Each row comes from the steps of one path. Every step used is in the known rows, and no mark comes twice. Write the path behind each row, first mark first.
Known rows
J-X-R: [ 1.02  0.67  0.08 -3.86  1.30  0.63 -1.26  0.02  0.91  0.57  0.60  0.41
 -1.80 -0.65  2.58  0.71  0.45  1.69 -3.06 -1.70  0.81  2.59  0.61  0.03]
F-R-U-B-X: [-0.86  0.28  0.31 -3.08  0.61  2.30  0.88 -0.21  0.10 -0.33 -0.92 -0.03
 -2.31  2.67 -0.35 -0.29  0.62 -0.37 -2.23 -0.79 -0.36  1.79  0.28  0.03]
A-X-R-U: [-0.07 -0.68  0.99 -3.78  0.61 -0.31 -0.80  1.33  0.25  0.61  0.19  0.24
 -2.37  0.93  1.65  0.24  1.95  1.25 -2.11 -1.07  0.24  1.79  0.45  1.10]
V-U: [ 0.56 -0.03  0.38 -4.08  1.05  1.30 -1.00 -1.50  0.36  0.24 -0.32  0.86
 -1.82 -0.09  0.11  1.03 -0.14  1.11 -1.16 -0.74  0.29  0.81  0.07  0.14]
V-U-B: [-0.15 -0.60  0.47 -3.50  0.07  1.72 -0.80 -1.36 -0.75 -0.46 -1.06 -0.19
 -1.91  0.10 -0.45  1.45 -0.34 -0.48 -1.03 -1.28 -0.10  0.31  0.21 -0.12]
J-F-R-U-B-X: [-0.92  0.46  0.18 -3.73  0.23  2.45  0.82 -0.04  0.15 -0.85 -1.85  0.02
 -1.43  2.26 -1.19 -0.25  0.94 -0.54 -1.45 -0.54  0.39  1.38  0.63  0.44]
R-U-B-F-A: [-1.43  0.51 -0.31 -2.84  0.26  2.21 -0.48 -0.39 -0.08 -0.36 -1.16  0.27
 -1.00  1.56 -0.94  1.69  0.26  0.59 -1.53 -0.75 -0.94  2.43  0.11  0.11]
F-A: [ 0.44  0.64 -0.07 -4.38  0.76  2.55 -1.63 -1.79  1.30  0.91  0.02  0.79
 -1.15 -0.24  0.86  1.29  0.24  1.28 -1.62 -0.20 -0.75  2.20  0.41 -0.71]
R-U-B-X-V: [-1.13 -0.29 -0.67 -2.69  0.88  2.38  0.43 -0.55  0.58 -0.62  0.45  1.08
 -2.62  0.47 -1.07 -0.14 -0.78 -1.02 -1.68 -0.65 -0.50  1.48  1.31 -0.21]
J-X-R-U-B-F: [-1.22  0.47  0.03 -2.06  0.72  0.46 -0.02  1.28 -0.67 -0.99 -1.21 -0.11
 -1.70  1.53 -0.04  0.94  0.46  0.66 -2.91 -2.02  0.41  2.46  0.31  1.09]
U-B-F-A-X: [-0.26 -0.14 -0.09 -4.12 -0.25  1.73  0.22 -1.29  0.06  1.05 -2.25  0.24
 -0.37 -0.25  0.78  0.89  0.82 -0.04 -1.95 -0.41 -0.16  0.25 -0.36  0.83]
F-A-U-B: [-0.82 -1.09  0.28 -4.13 -0.48  2.40 -1.17 -0.42 -0.19 -0.45 -1.82  0.09
 -1.14  0.37  0.53  0.76  0.46  0.35 -0.32 -1.00 -0.73  1.19  0.48  0.91]
U-B-X: [-0.50  0.43 -0.13 -2.89  0.17  2.33 -0.10 -2.22  0.57 -0.19 -1.46  0.09
 -2.06  1.16  0.02 -0.38 -0.16 -0.54 -2.21 -1.04 -0.51  1.88  0.74  0.50]
A-X-V-U: [ 0.79 -1.04  0.01 -4.89  1.11  1.12  0.24 -0.96  0.45  0.82  0.23  1.81
 -1.75 -2.14  0.57  0.72 -0.28 -0.11 -0.99 -0.34  0.80 -1.51 -0.02 -0.04]
A-U: [-0.45 -0.61  0.71 -3.95  0.46  1.26 -1.32 -0.37  0.21 -0.49 -1.32  1.09
 -1.52  0.59  0.23 -0.49  0.78  1.58 -1.05 -0.90 -0.12  1.69  0.76  2.17]
B-U: [-0.49  0.75  0.82 -3.99  0.69  1.24 -0.51 -0.56  0.26 -1.77  0.16  0.93
 -1.29  0.52 -1.52 -0.06  0.38  1.34 -2.22 -0.98  0.07  1.98  0.51 -0.18]
V-U-B-X: [-0.05  0.08 -0.27 -3.02  0.50  2.02  0.37 -2.20  0.57 -0.16 -1.51  0.21
 -2.17  0.80  0.05  0.39 -0.42 -0.66 -1.53 -1.12  0.01  0.74  0.24  0.33]
A-X-V-U-B: [ 0.02 -1.68  0.02 -4.29  0.14  1.61  0.29 -0.93 -0.68  0.08 -0.51  0.60
 -1.86 -1.79  0.15  1.05 -0.34 -1.26 -0.79 -0.89  0.49 -1.75  0.20 -0.20]
J-U-B: [-0.63 -0.73  0.73 -3.69 -0.70  2.05 -1.66 -0.71 -0.50 -0.98 -2.49 -1.39
 -0.80  0.67 -1.58  0.55 -0.13 -0.66 -0.71 -0.66 -0.59  0.74  0.88  0.50]
X-V-U-B-F: [-1.10 -0.19 -0.67 -2.61  0.65  1.51  0.66 -1.22 -0.97 -1.15 -0.59  1.70
 -1.28 -0.28 -1.94  1.60 -1.24  0.23 -1.63 -0.89  0.27 -0.32 -0.14  0.68]
V-U-B-F: [-0.91  0.18 -0.19 -2.39  0.37  1.25  0.08 -1.40 -1.02 -1.10 -1.75  0.69
 -0.99  0.92 -1.58  1.40 -0.49  0.49 -1.78 -1.26  0.20  0.45 -0.42  1.17]

Which path is each row?
[ 0.42  0.16 -0.91 -3.76  1.77  1.78  0.68 -1.92  1.31  0.24  0.72  2.41
 -2.22 -0.96 -0.08  0.54 -1.15  0.40 -1.34 -0.29  0.44 -0.26  0.34 -0.18] | B-X-V-U
[-0.79  0.22 -0.23 -3.84  0.68  1.83 -0.65 -0.61  0.59 -0.20 -1.80  1.84
 -0.37  0.75  0.22  0.45  0.60  2.40 -0.97 -0.42 -0.30  1.64 -0.12  2.21] | B-F-A-U
[-0.31 -0.59 -0.07 -4.36  0.74  1.45  2.08 -0.39 -1.42 -0.11 -0.80  2.02
 -0.61 -0.38 -0.75  1.34 -0.16  0.41 -2.05 -0.18  1.23 -2.26 -1.15  0.45] | A-X-V-U-B-F-R
[-0.79 -0.44  0.19 -3.79 -0.13  1.48  0.19  0.01 -0.05  0.73 -2.28 -0.10
 -0.89  0.65  0.39  0.91  1.29 -0.39 -1.67 -0.64 -0.43  0.86 -0.18  0.75] | R-U-B-F-A-X
[-0.81 -0.39 -0.07 -3.09 -0.05  1.97  0.16 -1.20  0.46 -0.57 -2.39  0.46
 -1.94  1.44  0.18 -0.98  0.23 -0.13 -1.29 -1.20 -0.33  1.41  0.73  1.93] | A-U-B-X
[-1.24 -0.64  0.87 -2.90 -0.14  1.71 -1.39  0.18 -0.73 -0.82 -0.85 -0.84
 -2.52  1.63 -0.86  0.50  0.60 -0.60 -1.34 -1.36 -0.75  2.66  1.07 -0.03] | R-U-B
[-0.78 -0.27 -0.66 -3.37  0.32  2.58  0.11 -1.25  0.77 -0.61 -0.92  0.75
 -1.47 -0.34 -1.42 -0.10 -1.20 -1.10 -1.08 -0.18 -0.48 -0.26  1.18  0.23] | J-U-B-X-V
[ 0.04 -0.47 -0.27 -4.32  0.05  1.50  0.78 -1.27 -0.09  0.99 -2.34  0.51
 -0.41 -0.51  0.85  1.66  0.59 -0.08 -1.35 -0.56  0.24 -0.98 -0.91  0.52] | V-U-B-F-A-X
[-0.66 -0.02 -0.83 -3.05  0.73  2.66  0.32 -1.88  0.76 -0.27  0.35  1.51
 -2.18 -0.35 -0.57 -0.10 -1.19 -0.88 -2.01 -0.50 -0.44  0.57  1.13 -0.19] | U-B-X-V
[-1.67 -0.35  0.17 -2.58 -0.25  1.23 -0.26 -0.42 -1.06 -1.49 -2.59  0.98
 -0.84  1.44 -1.35  0.21  0.15  1.01 -1.63 -1.22 -0.08  1.22  0.19  2.89] | A-U-B-F
[-0.80 -0.73 -0.45 -3.25  0.29  1.05  1.11 -0.89 -1.00 -0.45 -1.38  1.50
 -1.00 -0.86 -0.97  1.13 -0.56 -0.42 -1.59 -0.75  0.63 -1.59 -0.34  1.03] | A-X-V-U-B-F
[ 0.13  0.18 -0.29 -2.86  0.43  0.86  0.34 -1.38  0.38 -0.02 -0.09  0.79
 -2.16  0.74  1.33  1.04 -0.11  0.92 -1.98 -1.42  0.26  0.60  0.02  0.76] | V-U-B-X-R
[-0.53  0.45  0.31 -3.51  0.78  1.64  0.98 -0.83 -1.54 -0.67 -1.37  1.39
 -0.61  1.38 -1.44  1.57 -0.08  1.40 -2.22 -0.63  0.63 -0.37 -1.18  0.51] | V-U-B-F-R
[-0.63 -0.17 -0.44 -3.67 -0.02  2.63  0.19 -1.41  1.03 -0.07 -2.11  0.42
 -1.45  1.07  0.91 -0.25  0.30 -0.02 -0.92 -0.89 -0.69  1.42  0.51  1.26] | F-A-U-B-X
[-0.88  0.65  0.39 -3.39  0.36  1.89  0.62 -0.99 -1.51 -0.74 -1.17  1.07
 -0.53  1.77 -1.32  0.92  0.24  1.43 -2.86 -0.55  0.21  0.74 -0.71  0.69] | U-B-F-R
[-0.50  0.12 -0.08 -3.26 -0.19  2.31 -0.24 -1.64  0.73 -0.41 -2.79 -0.81
 -1.13  1.33 -1.02 -0.36 -0.24 -1.07 -1.27 -0.60 -0.53  1.06  0.86  0.77] | J-U-B-X
[-0.32 -0.08 -0.48 -3.45  0.05  1.52 -0.02 -0.66  0.88  0.19 -0.66  1.00
 -1.64  0.88  2.24  0.72  0.46  1.40 -1.37 -1.14 -0.31  1.14  0.28  1.54] | F-A-U-B-X-R
[-0.95  0.12  0.17 -2.42  0.32  1.98 -0.05 -0.80  0.48 -0.32 -1.30 -0.49
 -2.58  2.23 -0.40 -0.46  0.42 -0.89 -1.99 -1.10 -0.69  2.65  0.96  0.48] | R-U-B-X
[ 0.08 -1.47 -0.34 -4.78  0.05  2.17  0.29 -1.03 -0.11  0.74 -0.41  0.66
 -1.44 -2.07  0.84  1.85 -0.35 -1.24 -0.42 -0.49  0.21 -1.86  0.04 -0.96] | F-A-X-V-U-B
[-1.68  0.31  0.24 -1.66  0.14  0.49 -0.24  0.62 -1.10 -1.33 -0.70  0.41
 -1.62  2.31 -1.13  1.15  0.54  1.08 -2.44 -1.51 -0.29  2.38  0.24  1.63] | X-R-U-B-F
[-0.99  0.38  0.38 -3.78  0.24  1.92  0.42 -0.42 -1.28 -1.08 -2.40  0.51
  0.21  1.75 -2.20  0.89  0.12  1.08 -2.04 -0.19  0.20 -0.13 -0.61  1.06] | J-U-B-F-R
[-0.78  0.16 -1.14 -3.35  0.72  2.34  0.45 -1.56 -0.11 -0.14 -0.29  1.98
 -0.67 -0.79 -0.93  2.50 -1.17  0.63 -1.11 -0.33 -0.32 -0.32 -0.38 -0.49] | X-V-U-B-F-A
[ 0.29 -0.40 -0.28 -4.02  0.04  0.46  0.57 -0.46 -0.29  1.02 -1.05  0.89
 -0.70 -0.64  2.08  2.30  0.79  1.31 -1.67 -0.95  0.54 -1.04 -1.01  0.94] | V-U-B-F-A-X-R
[-0.17 -0.32  0.13 -5.51  0.09  2.36 -1.37 -0.22  1.03 -0.29 -2.30  1.27
 -0.16 -0.43  0.16  0.43  1.09  1.57  0.28 -0.28  0.16  0.92  0.58  1.75] | J-F-A-U
[-0.93 -1.24  0.84 -3.54 -0.56  1.72 -1.21 -0.21 -0.82 -1.04 -1.93  0.03
 -1.78  0.74 -0.10  0.01  0.37  0.19 -0.81 -1.44 -0.38  1.17  0.86  1.73] | A-U-B
